What can hang from each mark:
j_10: j_549
j_138: j_123 j_633
j_243: j_561
j_549: j_70
j_70: j_435 j_549
j_435: j_70 j_188
j_123: j_138
j_188: j_123 j_185 j_435 j_678
j_678: j_188
j_633: j_138
j_561: j_185 j_243
j_185: j_188 j_561

Each row was made from one small tree. The marks that hang from a mark follow it in brackets, in the order of their numbers. Every link used is in the known rows. Write each row's tree.
In the rows, 128 means zero.
Known rows:
j_185[j_188 j_561[j_243]]: [100 168  98  69 139 132 160  93  79 114  97  91 145 179 143 123 220 134
 129 154 113  85  92  80 108]
j_243[j_561[j_185]]: [130 143 129  50  97 120 180 146  91  95  88  94 162 119 123 115 143 112
 121 139 126 102 133 117 123]
j_188[j_123 j_185[j_561] j_435[j_70] j_678]: [171 136 126  95 117 168 125 155  90 118 239 101 135 128 150 128  92 121
 108 189 119 166 132 143  99]
j_188[j_185[j_561] j_678]: [144 176 118  92 119 156 149 155  83 104 146  99 147 157 131 124 154 121
 108 155 123 138 120 135 108]
j_123[j_138[j_633]]: [115 136 130  28 108 157 175 157  68 110  33 107 151 122  96 126 157 100
 135 158 103 112 116  90 126]
j_549[j_70[j_435]]: [156 152 104  75 131 149 176 137  81 114 120  91 152 132  98 120 189 129
 116 158 122 123 136 160 122]
j_561[j_185[j_188[j_678]]]: [123 144 130  61 105 138 175 126  74  98  85  83 172 135 124 111 138 130
 115 163 124 125 125 132 119]
j_243[j_561[j_185[j_188[j_123[j_138] j_435]]]]: [116 129 140  43  93 127 156 124  83 102 131  96 165 110 123 116 114 113
 127 165 121 110 114  98 125]
j_188[j_123[j_138] j_185[j_561[j_243]] j_678]: [120 131 129  66 112 167 155 157  71  90 141 101 137 133 124 125 139 114
 123 180 108 153 131  90 101]
j_243[j_561]: [140 163 122  60 109 121 167 144  87 100  94  95 148 131 128 119 168 121
 116 145 117  95 112 110 124]
j_70[j_435[j_188[j_185[j_561] j_678]] j_549]: [158 187 111 104 121  93 168 147  78 119 122 101 176 169 106 123 186 125
  94 132 114 135  96 172 104]
j_561[j_185 j_243]: [114 120 122  26 103 132 201 158  84  94  50  94 162 110 114 113 148 130
 127 141 127 110 158  99 114]
j_70[j_435 j_549]: [161 177 109  81 104  95 178 135  68 107  78  97 172 155  92 123 207 129
 110 139 111 127 107 144 120]
j_435[j_188[j_123[j_138[j_633]] j_185 j_678]]: [142 138 143  53 116 161 153 184  74 121 107 105 155 118 122 120 106 117
 109 168 103 140 127 130 108]
j_185[j_188[j_678] j_561[j_243]]: [103 160 107  84 137 133 165  93  74 101 101  84 142 167 149 120 204 143
 121 162 112 100  87  95 104]
j_70[j_435[j_188[j_678]] j_549]: [161 174 116  92 116  82 187 147  70 114  83  93 175 155 104 119 186 138
  95 138 108 130  92 176 108]
j_10[j_549[j_70]]: [160 153 104  70 129 154 182 128  79  96  80 101 140 136 103 113 175 143
 121 143 104 104 158 154 136]
j_549[j_70[j_435[j_188[j_185 j_678]]]]: [158 155 112  85 139 149 168 158  85 122 142  95 159 127 103 116 162 129
  99 154 125 133 133 184 114]
j_633[j_138[j_123]]: [151 172 119  43 114 139 167 115  70  97  94  96 145 128 136 121 179 136
 130 175 110 124 101 149 125]
j_10[j_549[j_70[j_435]]]: [162 153 104  76 134 137 183 124  74  94  90 102 144 141  96 117 188 143
 121 139 110 111 145 164 138]
j_435[j_70[j_549] j_188[j_123 j_185[j_561] j_678]]: [166 155 110 102 135 136 159 164  88 126 144  96 154 158 143 121 148 108
  86 160  97 153 131 162  85]
j_138[j_123 j_633]: [168 144 133  32 109 181 172 115  73 118  78  99 136 109 124 127 161 117
 131 159 101 116 120 108 126]
j_678[j_188[j_123[j_138] j_185[j_561] j_435[j_70]]]: [159 154 123  66 128 180 127 143  79 130 142 118 140 134 117 129  83 100
 124 185 119 145  96 114  96]
j_561[j_185[j_188[j_123 j_435 j_678]] j_243]: [118 104 138  44  96 141 170 126  75  98 119  87 163  88 133 109 105 153
 124 175 123 124 140 103 113]
j_185[j_188[j_123[j_138] j_435[j_70]] j_561[j_243]]: [ 99 127 108  56 136 144 147  96  78 121 159  96 137 153 143 129 167 119
 134 185 106 114  91  74 101]

Write each row's tree:
[134 148 124  36 121 132 175 163  76 124  90  96 150 156 123 125 144 121
 121 167 102 119 110 127 106] => j_435[j_188[j_123[j_138]]]
[184 149 125  65 123 166 144 138  77 126 106 105 137 116 129 123  87 132
 121 189 114 133 100 132 102] => j_678[j_188[j_123 j_435[j_70]]]
[148 162 111  58 148 139 161 193  93 136 116 103 157 154 131 121 147 101
  88 144 120 129 129 152 103] => j_435[j_70 j_188[j_185]]
[150 106 152  52  89 164 152 149  66 108 140 100 140  84 121 126  77 135
 133 198 101 146 115 117 118] => j_188[j_123[j_138[j_633]] j_435 j_678]
[171 141 113  84 137 138 183 129  72  96 107  97 142 134 110 115 165 152
 114 150 101 123 144 181 127] => j_10[j_549[j_70[j_435[j_188[j_123 j_678]]]]]
[161 122 139  75  95 162 137 176  72 108 193 105 154  94 109 121  75 110
 100 195 106 183 134 135 108] => j_188[j_123[j_138] j_185 j_435[j_70[j_549]] j_678]
[157 155 110  86 136 112 193 167  83 120  75  87 160 148 131 115 161 119
  81 151  99 135 112 175  94] => j_435[j_70[j_549] j_188[j_678]]
[165 152 110  75 135 155 158 156  85 129 153  98 156 131 105 119 162 127
 108 159 120 131 147 169 114] => j_549[j_70[j_435[j_188[j_123 j_185]]]]
[178 167 116  75 123 147 156 138  79 127  77 108 152 122 112 119 106 127
 110 166 116 123  90 141 104] => j_678[j_188[j_435[j_70[j_549]]]]
[141 148 104  87 148 146 174 146  89 119 144  96 151 134 111 118 180 131
 105 148 125 123 131 165 105] => j_549[j_70[j_435[j_188[j_185[j_561[j_243]] j_678]]]]
[160 155 134  61 113 190 118 137  76 133 123 125 142 116 111 128  75 111
 137 180 115 130  99  99 106] => j_678[j_188[j_123[j_138[j_633]] j_185[j_561] j_435]]
[174 152 130  65 111 174 129 157  72 126 117 118 154 108 100 121  73 107
 112 185 112 153 109 119 102] => j_678[j_188[j_123[j_138] j_185 j_435[j_70[j_549]]]]
[121 120 142  47  92 144 161 124  70 102 134  89 169 115 119 116  95 128
 126 186 119 140 122 124 118] => j_561[j_185[j_188[j_123[j_138] j_435 j_678]]]
[128 161 108  97 140 137 144  94  83 122 175  87 143 170 154 126 160 129
 113 176 117 120  73 134 105] => j_185[j_188[j_435[j_70] j_678] j_561]
[124 181 105  79 128 132 135  87  85 133 167  95 148 182 143 128 173 134
 129 165 120  94  75 113 116] => j_185[j_188[j_435] j_561]
[181 163 118  80 129 180 120 140  86 134 155 115 137 133 132 127  86 116
 119 180 122 139 107 126  96] => j_678[j_188[j_123 j_185[j_561] j_435[j_70]]]
[129 166 116  74 136 134 166 169  90 120 120 101 151 155 138 119 151 131
 101 141 120 117 112 141  97] => j_435[j_188[j_185[j_561[j_243]] j_678]]
[137 135 128  72 101 129 169 124  80 108 121  88 179 119 121 111 117 127
 106 165 121 136 124 145 115] => j_561[j_185[j_188[j_435[j_70[j_549]] j_678]]]
[100 126 123  33 110 133 185 131  77 100  56  90 170 118 121 109 159 134
 124 149 126 103 141  89 118] => j_561[j_185[j_188] j_243]
[149 177 114  71 111 150 124 150  96 134 206 115 149 151 124 129 123 122
 122 152 134 120 117 126 117] => j_188[j_185[j_561] j_435]
